In the rows, 128 means zero.
Known rows, with every way that one mark hangs from another
(K_348 K_392 K_747): [119  95 167 184  93 140 131 122 135 101 100 128 113  87 133 187  87 111
 129 118 101 103 103 124 168 142 170 116]
(K_392 K_218 (K_348 (K_747 K_714 (K_841 K_239 K_295)))): [151  62 164  87 114 143 139  88 137 106  88 152 106  66 128 201  94  97
 117 129 103 106 142  85 158 155 136 105]
(K_32 (K_901 K_485)): [169 113 117 126 107 130 141 167 118 110  96 164 113  70 136 139 103 110
 132 157  84  97 120 119 139 158 163 102]
(K_747 K_714 (K_841 K_239 (K_485 K_901))): [148  37 166 103 131 132 146 151 130 125  97 125  96  57 119 165 110 107
  95 116  96  98 152 104 172 131 127 121]
(K_714 (K_747 (K_841 (K_239 K_915) K_295 K_485))): [175  55 172  77 108 142 134 151 133 117  92 131 101  66 123 160  91 120
 103 120  91 108 140 119 162 150 140 136]
(K_218 (K_392 (K_348 K_747))): [151  77 169 132 107 110 144  99 138 103 100 142 116 100 135 201  91 108
 132 129 100 106 114 107 163 160 172 111]
(K_485 (K_841 K_239 K_295 K_747) (K_901 K_32)): [208  54 148 112 121 144 140  59 129 125 119 136 133  63 112 150  96 102
 121  83  97 110 127 108 175 138 146 102]
(K_747 K_714 (K_841 (K_239 K_915) (K_295 K_414))): [155  25 182  75 110 134 146 165 135 112  96 114  99  80 121 138 107 114
  96 134 106  99 149 106 120 119 120 129]
(K_414 (K_295 K_841)): [159  64 107 137 121 126 148 120 139 103  93 147 117  88 126 174  94 106
 132 127 103  99  89 126  96 171 147 134]
(K_901 K_32 K_485): [172 108 110 109 101 138 126 126 135 114  99 141 107  56 136 174 110 129
 146 127  82  84 120 119 127 165 165 114]
(K_901 K_32 (K_485 (K_841 (K_747 K_714)))): [174 103  77 108 108 133 133 111 136 125 104 145 103  49 126 164 108 124
 156 105  84  87 113 113 150 153 137 113]
(K_747 K_714 (K_841 (K_239 K_915) K_295 (K_485 (K_901 K_32)))): [172  20 191  73 114 140 141 163 131 124 110 120 102  61 115 153 111 119
  95 120  95 107 161 104 161 130 125 122]
(K_714 (K_747 (K_841 K_295))): [160  71 135 106 124 136 139 125 134 114  84 128 109  69 132 150  93 127
 120 111  93 107 126 123 144 153 143 135]
(K_714 (K_747 (K_841 K_239 K_295 K_485))): [170  69 165  85 120 146 135 132 135 120  91 135 103  54 125 164  92 115
 100 117  92 108 142 124 158 150 140 136]
(K_747 K_714 (K_841 (K_295 K_414) K_485)): [133  52 171  73 128 145 142 167 136 126 106 123  95  64 125 153 109 112
  98 133  92 107 153 115 118 132 119 131]
(K_414 (K_295 (K_841 (K_239 K_915) (K_485 K_901) (K_747 K_714)))): [173  28 129 112 112 141 146 138 134 110 106 147 107  74 111 187  94  94
 124 118 103 104 117 118 115 159 129 131]
(K_915 (K_239 (K_841 (K_485 K_901)))): [157  39  81 118 101 137 139 180 127 110 114 147 105  76 117 182  91 114
 110 149  90  96 116 107 165 153 164 123]
(K_901 K_32 (K_485 (K_841 K_239 (K_295 K_414) (K_747 K_714)))): [192  90 114  78 102 147 132 111 139 128 109 142 106  40 121 160 106 110
 132 112  92  92 131 114 118 138 132 112]
(K_841 (K_747 K_714)): [133  68  99 126 122 154 136 107 127 107 109 141 104  73 129 162 102 113
 140 108  99  97 135 123 152 148 140 121]
(K_239 (K_841 (K_295 K_414) K_485 (K_747 K_714)) K_915): [160  30 110  69  91 149 134 184 130 104 132 137  94  90 112 162  88 116
 121 136  89 108 126 114 125 151 137 130]
(K_348 K_747): [128  94 128 157 103 136 136 104 130  98  95 143 111  69 129 177  89 125
 126 106  96  97 111 123 159 132 174 121]
(K_901 K_32 (K_485 (K_841 (K_239 K_915) (K_295 K_414)))): [205  83 136  71  88 133 131 133 138 123 103 134 111  63 122 157 101 119
 127 127  88  91 116 110 123 147 148 112]
(K_392 K_218 (K_348 (K_747 K_714 (K_841 K_239 (K_295 K_414))))): [153  59 172  77 113 143 141  89 140 106  86 147 102  71 128 206  94  92
 114 130 103 104 145  82 133 146 132 104]
(K_747 K_714 (K_841 K_295 K_485)): [130  53 161  86 129 145 140 164 132 127 108 130 100  59 125 147 110 119
 100 131  93 109 149 119 150 144 124 132]
(K_901 K_32): [168  93 121 124 116 134 133  87 136 103 107 134 114  79 135 170 108 131
 139 110  88  88 118 119 147 155 166 117]
(K_218 K_392): [154  67 151 128 120 110 144 120 132 108 105 135 116 112 138 170  98 115
 127 132  99  95 110 124 152 157 169 113]
(K_295 K_414 (K_841 K_239)): [174  69 143  88 112 134 149 115 144 105  92 131 100  87 120 174  93  93
 108 132  99  90 106 110  67 128 145 120]
(K_714 K_747): [163  81  83 117 123 136 136 110 130 105  81 132 107  82 134 172  89 125
 135 104  92  96 115 127 152 160 156 127]

Rows
[113  90 206 188  95 128 136 133 140 107  96 122 107  79 132 175  93 113
 124 119 100 104 107 115 172 134 157 122]  (K_348 K_392 (K_747 K_841))
[127  89 162 164  99 144 130 107 135 102  97 139 111  95 136 200  85 103
 133 123 100  98 103 114 164 149 164 101]  (K_348 (K_392 K_218) K_747)
[182  42 173  82 112 141 137 149 130 119  91 125 106  67 120 163  90 117
 103 112  90 111 142 114 163 148 142 130]  (K_714 (K_747 (K_841 (K_239 K_915) K_295 (K_485 K_901))))
[168  47  80 116 100 135 138 165 132 110 118 146 104  70 118 186  96 120
 116 142  87  92 117 106 162 150 164 121]  (K_915 (K_239 (K_841 (K_485 (K_901 K_32)))))
[159  78 133 101 113 146 146 107 144 106 104 137  98  86 122 173  92  96
 135 119  93  98 106 112  63 135 140 121]  (K_295 K_414 (K_841 K_747))
[146  44 164  96 125 138 144 139 133 117  97 127 106  61 124 136 110 114
  94 129 107 101 148 116 146 130 126 130]  (K_747 K_714 (K_841 K_239 K_295))
[181  69 141  83 120 138 146 125 144 116 105 126  99  81 119 193  97 101
 120 118  81  99 111 105  69 135 146 113]  (K_295 K_414 (K_841 (K_485 (K_901 K_32))))
[111  70 165 161 110 131 140 130 139 108  89 128  96  83 134 188  97 109
 128 118 104  96 114 106 165 129 134 108]  (K_348 (K_392 K_218) (K_747 K_714 K_841))
[220  33 155  87 108 126 145 100 131 120 108 115 128  92 113 152  94 109
 113  97  95 103 118  98 147 129 147 101]  (K_485 (K_841 (K_239 K_915) (K_295 K_414)) (K_901 K_32))
[155  71 206 128 106 104 147 101 141 106  97 141 112  90 131 195  94 103
 118 132 104 105 123 100 170 150 164 115]  (K_218 (K_392 (K_348 (K_747 (K_841 K_239)))))
[175  63 123  73  93 147 134 156 129 126 102 139 106  64 117 149  94 104
 124 130  97  99 126 112 129 146 132 115]  (K_901 (K_485 (K_841 (K_239 K_915) (K_295 K_414) (K_747 K_714))))
[154  76 182 104 108 134 138  75 138 102  85 156 107  73 129 210  91  95
 123 128  98 101 130  81 169 163 151 103]  (K_392 K_218 (K_348 (K_747 (K_841 K_239))))
[168  92 117 110 102 139 132 125 129 125  99 152 110  56 121 158  95 102
 130 125  93  93 113 115 162 160 148 114]  (K_901 (K_485 (K_841 K_239 K_747)))
[179  51 235  79 117 145 138 129 138 126 111 125 110  55 119 164 105 102
  87 123  90 108 157 106 127 131 143 119]  (K_747 (K_841 K_239 (K_295 K_414) (K_485 (K_901 K_32))))
[145  69 145 127 112 109 146 107 138 104  98 138 110  98 135 200  94 110
 133 126 103 104 120 107 162 154 160 112]  (K_218 (K_392 (K_348 (K_747 K_714))))
[179  35 193  95  95 163 128 134 120 114 124 143 109  73 112 183  92  96
 113 114  91 107 153 109 185 152 157 112]  (K_841 (K_239 K_915) (K_485 K_901) K_747)
[166  48 119  97 102 144 145 127 135 103 105 140  97  81 113 162  96 106
 128 121 103  96 114 112 122 137 132 125]  (K_295 (K_841 (K_239 K_915) (K_747 K_714)))
[191  65 101 135 130 114 147  78 130 120 101 123 127  88 122 159  99 121
 138  83  87  97  98 101 179 145 155 100]  (K_485 K_841 (K_901 K_32))
[183 111 122 125 106 129 143 144 119 118 102 171 114  60 125 133  99  98
 130 143  88  99 117 114 163 148 150 100]  (K_32 (K_901 (K_485 (K_841 K_239 K_747))))
[120  68 222 135  97 148 135 157 142 118 104 120  97  58 123 182  95  98
  93 125 106 110 141 118 145 113 131 124]  (K_348 K_392 (K_747 K_714 (K_841 K_239 (K_295 K_414) K_485)))
[169  67 213  60 104 187 122 115 132 121 132 151 109  52 118 176  92  82
  90 131  96 113 169 128 119 144 146 122]  (K_841 K_239 (K_295 K_414) K_485 K_747)
[178  73 138  88  89 148 129 147 126 125 107 148 115  63 117 145  92 106
 125 133  94 102 118 116 156 162 147 115]  (K_901 (K_485 (K_841 (K_239 K_915) K_295 K_747)))
[188 107 133 112 105 138 141 146 119 121 107 171 120  56 124 125  98  97
 123 148  90 107 124 118 155 149 148 101]  (K_32 (K_901 (K_485 (K_841 K_239 K_295 K_747))))
[147  45 190  65 123 147 141 159 137 126 105 126  95  55 120 156 108 103
  82 134  99 103 162 114 124 124 118 130]  (K_747 K_714 (K_841 K_239 (K_295 K_414) K_485))
[150  37  72 102  98 153 140 167 133 106 118 147 102  72 118 163  92 111
 116 149 102  98 128 114 119 135 142 130]  (K_915 (K_239 (K_841 (K_295 K_414) (K_747 K_714))))
[179  37 152 116 107 142 143 131 134 109 108 151 112  76 112 188  90  92
 124 121 101 106 112 119 116 166 141 130]  (K_414 (K_295 (K_841 (K_239 K_915) (K_485 K_901) K_747)))
[166  40 118  83  89 137 132 187 126 102 127 139 108  99 116 154  85 126
 113 149  86 109 107 116 157 172 162 130]  (K_239 (K_841 K_295 K_485) K_915)
[170  61 158  93 109 130 137 148 134 113  86 129  94  70 124 171  92 122
 112 114  89  99 132 114 173 149 141 134]  (K_714 (K_747 (K_841 (K_239 K_915) K_485)))
[143  34 172  80 133 144 145 166 133 129 104 116 101  65 122 156 107 109
  98 122  92 111 155 108 120 129 121 122]  (K_747 K_714 (K_841 (K_295 K_414) (K_485 K_901)))
[149  79 202 118 100 139 137  96 138 104  95 142 116  60 125 185  92 104
 112 129 101 115 136  97 165 156 157 123]  (K_392 (K_348 (K_747 (K_841 K_239 K_295))))
[150  60 124 115 116 157 135  97 127 107 108 145 104  62 123 165 102 101
 121 110 107  93 148 122 160 138 140 120]  (K_841 K_239 (K_747 K_714))
[154  30 182  84 130 147 142 155 128 129 105 126 105  52 117 152 108 106
  84 124 100 110 162 111 158 132 126 124]  (K_747 K_714 (K_841 K_239 K_295 (K_485 K_901)))
[191  60 171  78 121 142 137 119 139 122  92 123 103  53 123 175  95 113
 103 102  88 106 149 114 131 135 138 127]  (K_714 (K_747 (K_841 K_239 (K_295 K_414) (K_485 (K_901 K_32)))))
